Each row was made from one small tree. The marks that hang from a mark follow it in brackets, in the order of their numbers. Every link used is in the known rows. Write each row's tree.
(in the rows, 128 means zero)
Known rows:
J153{J150{J884}}: [114 128 156 166 167 106 121 147  95 150 141 127 136 102  98 115 168 122]
J150{J153}: [123 126 147 124 152 121 111 119 127 153 121 133 121 137 135 129 105 143]
J150{J94 J153 J884{J616{J907}}}: [ 55 150 140 126 186  95  96 168 155 183 120 125 103 108  81 126 109 155]
J153{J150{J94 J884{J616}}}: [ 82 138 148 152 182 106 114 140 115 172 148 126 117  78  78 121 168 134]
J884{J150 J616{J906 J907}}: [ 87 144 117 126 145 120  78 109 148 123 109 118 139 138  98 144  97 160]
J616{J906{J153{J150{J884}}} J907}: [121 143 144 145 127  98  77 186 113 132 177 127 122 134 103 135 138 135]
J907{J42}: [133 150 116 110  91 117 136 137 137 110 134 128 117 153 131 137 120 113]
J616{J906{J153{J150}} J907{J42}}: [131 154 130 122  87  98  75 176 118 111 189 130 112 156 123 149 121 125]
J906{J150{J94 J884} J153 J616{J907}}: [112 150 117 160 136  73  98 239  86 162 205 140  94  78  71 129 160 113]
J906{J153 J616{J907}}: [138 126 101 132 119  88  86 198  99 131 173 124 112 112 119 122 121 135]
J884{J150{J94 J153} J616}: [ 69 136 139 122 182 125 112  79 149 172 102 131 115 119  99 134 101 169]
J616{J906 J907}: [123 151 126 117 114 115  89 160 153 114 139 129 133 142 132 142 108 134]
J150{J94 J884}: [ 91 156 141 132 157 111 164 166 156 166 122 135 114 102  93 118 156 123]
J150{J153 J884}: [109 140 155 142 173 107 126 153 129 167 107 129 124 129 100 117 127 138]
J906{J150{J94 J153 J884} J616}: [117 161 139 153 175  86 120 184 107 190 156 149 106  62  81 125 159 116]
J153{J150{J94 J884{J616{J906 J907}}}}: [ 79 150 147 147 175  99  93 156 128 164 153 127 119  85  80 128 158 138]
J153{J150{J94}}: [106 129 154 142 158 118 124 123 115 158 159 142 119  93 124 124 156 126]
J906{J150{J94} J153 J616{J907}}: [123 140 111 148 119  85  86 211  85 151 216 144  91  84  98 138 143 116]

Write each row's tree:
[130 153 125 161 141  87 124 209  84 175 199 142  92  65  64 128 183 110] | J906{J150{J94 J884} J153 J616}
[ 81 147 128 129 158  90  81 168 133 151 115 113 114 139  84 130  99 147] | J150{J153 J884{J616{J907{J42}}}}
[ 72 149 142 153 167  99  86 170 115 171 159 135 102  99  70 142 130 131] | J906{J150{J94 J153 J884{J616{J907}}}}
[126 154 103 137  95  79  91 217  91 139 221 144  84  99  99 144 137 106] | J906{J150{J94} J153 J616{J907{J42}}}
[ 86 154 161 129 181 105 146 158 155 191 115 140 107 111  99 119 134 138] | J150{J94 J153 J884}
[144 154 152 134 132 127  97 125 121 146 155 144 121 121 112 153 135 127] | J616{J906{J150{J153}}}
[134 154 105 160 105  67  87 241  71 131 202 130  99 107  73 134 150 102] | J906{J150{J884} J153 J616{J907{J42}}}
[ 91 164 133 122 154  94  76 165 148 153 115 115 115 138  81 138 104 150] | J150{J153 J884{J616{J906 J907{J42}}}}
[111 179 136 113  99 100  85 172 148 131 174 148 103 145 121 162 105 116] | J616{J906{J150{J94 J153}} J907{J42}}
[ 95 140 160 155 174 105 137 150 116 169 148 138 122  88  97 115 173 122] | J153{J150{J94 J884}}
[116 149 123 127 126 130  80 127 118 149 182 124  98 100  74 159 145 142] | J884{J616{J906{J150{J94} J153}}}
[ 98 145 114 128 120 114  54 157 121 136 188 122 100 112  80 160 122 144] | J884{J616{J906{J150{J94} J153} J907}}
[ 82 156 144 112 177 129 108  74 166 175 105 135 119 118  97 144 107 171] | J884{J150{J94 J153} J616{J906}}
[125 170 132 121  93 101  72 169 132 117 168 140 114 157 122 162 101 116] | J616{J906{J150{J153}} J907{J42}}
[129 143 126 121 102 112  81 173 133 118 168 128 118 150 123 144 113 139] | J616{J906{J153} J907}
[ 73 137 124 125 163 129 126  86 150 152 107 127 122 112  94 134 119 157] | J884{J150{J94} J616}
[ 51 134 130 123 177 110  86 108 152 159 107 130 118 131 106 135  78 171] | J884{J150{J94 J153} J616{J907}}
[105 128 124 169 127 102  75 191  69 138 195 118 101 117  53 144 150 126] | J906{J150{J884{J616{J907}}} J153}
[148 142 121 170 134  88 108 206  63 156 193 133 106  80  65 127 178 111] | J906{J150{J884} J153 J616}
[130 137 135 154 162  85 120 187  87 178 183 134 106  67  88 111 179 128] | J906{J153{J150{J94 J884}} J616}
[ 85 139 129 160 133 100  91 194  91 157 202 128  87 102  53 144 155 126] | J906{J150{J94 J884{J616{J907}}} J153}
[ 84 137 115 141 153 101  94 172 129 135 119 107 127 118  76 125 126 140] | J150{J884{J616{J907}}}
